Known rows, with every way that one mark hangs from another:
F{C{U} D J L X}: [-0.21 -0.10  0.28  0.22  0.35 -0.13 -0.28  0.13  0.35  0.36  0.04 -0.15
  0.16 -0.36  0.63 -0.10 -0.31]
L{F{C D J}}: [ 0.11 -0.49  0.04  0.04 -0.07  0.08 -0.33 -0.31 -0.09  0.16  0.15  0.06
 -0.04  0.14  0.04 -0.03  0.16]
X{F{C D J L}}: [ 0.18 -0.33  0.03  0.28  0.20 -0.03 -0.29  0.07  0.10  0.36 -0.19 -0.16
 -0.13 -0.10  0.47 -0.08 -0.25]
K{F{C{U} D J L X}}: [-0.17 -0.29  0.20  0.23  0.17  0.03 -0.17  0.02  0.75  0.11 -0.05  0.15
  0.06 -0.39  0.38  0.09 -0.36]
L{F{C J}}: [ 0.20 -0.27 -0.08 -0.01  0.08  0.05 -0.11 -0.23 -0.23  0.02  0.13  0.12
 -0.19  0.39 -0.09 -0.01  0.00]
F{C D J L X}: [-0.20 -0.22  0.23  0.38  0.29 -0.05 -0.28  0.21  0.30  0.49 -0.05  0.01
  0.16 -0.22  0.73 -0.19 -0.45]
C{F{D J X} U}: [-0.17  0.02  0.19 -0.24 -0.18  0.08  0.01 -0.14 -0.23 -0.27  0.20  0.03
  0.19 -0.45 -0.29  0.00  0.58]
H{F{C D J L}}: [ 0.12 -0.02 -0.37  0.31  0.12 -0.04  0.15  0.59  0.02  0.37  0.03 -0.05
  0.15  0.19 -0.08  0.24 -0.46]
F{C{U} D}: [ 0.08  0.28 -0.01 -0.16 -0.13 -0.13 -0.07  0.04 -0.13 -0.05  0.03 -0.16
 -0.05  0.29 -0.19  0.24 -0.14]
C{F{L X} U}: [-0.15  0.44  0.02 -0.36 -0.02 -0.10  0.31 -0.10  0.03 -0.22 -0.06  0.02
  0.09  0.02 -0.39  0.01 -0.11]
L{F{C D X}}: [-0.08 -0.37  0.01  0.00 -0.13 -0.04 -0.26 -0.25  0.29  0.10 -0.05 -0.04
 -0.03  0.13  0.18 -0.13  0.13]
X{F{C{U} D J L}}: [ 0.16 -0.23  0.07  0.15  0.26 -0.10 -0.29 -0.01  0.15  0.26 -0.11 -0.29
 -0.13 -0.22  0.39  0.00 -0.14]
C{F{D} U}: [ 0.01  0.32  0.00 -0.49 -0.40  0.01  0.16 -0.22 -0.34 -0.36  0.09  0.01
  0.12  0.05 -0.75  0.21  0.32]
L{F{C D J X}}: [-0.08 -0.58  0.12  0.14  0.02  0.05 -0.37 -0.23  0.16  0.17  0.10  0.01
  0.00 -0.12  0.34 -0.18  0.27]
C{U}: [ 0.09  0.63 -0.26 -0.27 -0.03 -0.02  0.34  0.14 -0.30 -0.48  0.01 -0.14
 -0.23  0.31 -0.49  0.25  0.19]
H{F{D}}: [ 0.09  0.23 -0.63  0.08 -0.27  0.05  0.40  0.62 -0.13 -0.14 -0.07 -0.12
  0.03  0.25 -0.51  0.32  0.20]
U{C{F}}: [ 0.12  0.56 -0.18 -0.36 -0.51 -0.05  0.49 -0.16 -0.33 -0.38  0.02  0.08
  0.04  0.39 -0.63  0.02  0.23]

Rows:
[ 0.08  0.18  0.00 -0.12 -0.03  0.13  0.24 -0.03 -0.41 -0.01  0.02  0.33
  0.09  0.21 -0.41 -0.01 -0.26]	C{F{J L}}
[ 0.23 -0.32 -0.02  0.19  0.05  0.04 -0.26  0.07 -0.18  0.12 -0.10 -0.15
 -0.20 -0.08  0.28 -0.01  0.15]	X{F{C D J}}
[ 0.05  0.22  0.00 -0.21 -0.51  0.04  0.24 -0.21 -0.33 -0.23  0.16  0.08
  0.19  0.01 -0.40 -0.03  0.48]	U{C{F{D J}}}
[ 0.11  0.33  0.01 -0.39 -0.11  0.10  0.27 -0.14 -0.61 -0.41  0.23  0.13
  0.00  0.05 -0.73  0.17  0.31]	C{F{J} U}
[-0.15  0.30  0.01 -0.18 -0.44 -0.12  0.28 -0.17  0.20 -0.08 -0.08 -0.01
  0.26 -0.02 -0.14 -0.17  0.14]	U{C{F{D L X}}}
[-0.15  0.13  0.09 -0.07 -0.31 -0.04  0.19 -0.16  0.10 -0.02  0.04  0.04
  0.30 -0.21 -0.01 -0.22  0.26]	U{C{F{D J L X}}}
[-0.23  0.02  0.24 -0.17 -0.02  0.01 -0.01 -0.16  0.04 -0.03  0.10  0.02
  0.28 -0.48 -0.10 -0.06  0.19]	C{F{D J L X} U}
[ 0.19  0.31 -0.02 -0.06  0.23 -0.03  0.06  0.14 -0.48 -0.11  0.20  0.00
 -0.18  0.30 -0.16  0.20 -0.16]	F{C{U} J}
[-0.11  0.44  0.00 -0.01  0.35 -0.27  0.11  0.19  0.34  0.12 -0.16 -0.14
 -0.08  0.26  0.25 -0.02 -0.69]	F{C{U} L X}
[ 0.25  0.19 -0.16 -0.03  0.26 -0.21  0.02  0.05  0.13  0.06 -0.28 -0.28
 -0.32  0.27  0.09  0.08 -0.45]	X{F{C{U} L}}
[-0.11 -0.15  0.02  0.14 -0.19  0.08 -0.04  0.09  0.55 -0.09 -0.19  0.23
 -0.07  0.00  0.12  0.13 -0.22]	K{F{C D X}}
[ 0.32 -0.10 -0.13  0.14  0.20  0.02 -0.06  0.14 -0.32 -0.01 -0.11 -0.09
 -0.35  0.18  0.14  0.01 -0.02]	X{F{C J}}
[-0.13 -0.21  0.18  0.29  0.08  0.05 -0.26  0.22 -0.05  0.19  0.06  0.02
  0.06 -0.19  0.49 -0.11  0.04]	F{C D J X}
[-0.09  0.24  0.08 -0.30 -0.03  0.06  0.23 -0.08 -0.38 -0.40  0.18  0.09
  0.05 -0.20 -0.43  0.02  0.42]	C{F{J X} U}
[ 0.09 -0.40  0.07 -0.08 -0.01  0.02 -0.32 -0.38 -0.03  0.05  0.22 -0.07
 -0.05  0.02 -0.05  0.05  0.27]	L{F{C{U} D J}}
[ 0.05 -0.11  0.14  0.26  0.17 -0.01 -0.23  0.14  0.00  0.47  0.01  0.08
  0.11  0.11  0.36  0.00 -0.58]	F{C D J L}
[-0.20  0.08  0.08 -0.12 -0.25  0.02  0.09 -0.04  0.11  0.06 -0.17  0.16
  0.25 -0.05 -0.14 -0.13 -0.13]	C{F{D L X}}
[-0.16 -0.34 -0.09 -0.01 -0.22  0.08 -0.14 -0.23  0.28 -0.10 -0.09 -0.06
 -0.02 -0.07  0.09 -0.16  0.54]	L{F{D X}}
[-0.07 -0.33 -0.09  0.08  0.08  0.15 -0.04 -0.15  0.01 -0.16  0.05  0.07
 -0.13 -0.07  0.12 -0.20  0.52]	L{F{J X}}
[ 0.19 -0.08 -0.18  0.22  0.27  0.07  0.04  0.17 -0.06  0.03 -0.23 -0.11
 -0.26 -0.06  0.25 -0.09 -0.01]	X{F{J L}}
[-0.09 -0.07  0.10  0.19  0.32  0.02  0.05  0.08  0.61 -0.02 -0.07  0.22
 -0.08 -0.15  0.24  0.11 -0.52]	K{F{C{U} J L X}}
[-0.20  0.09 -0.03  0.31  0.36  0.09  0.13  0.33  0.10  0.08 -0.11  0.08
 -0.01 -0.15  0.45 -0.22 -0.14]	F{J L X}
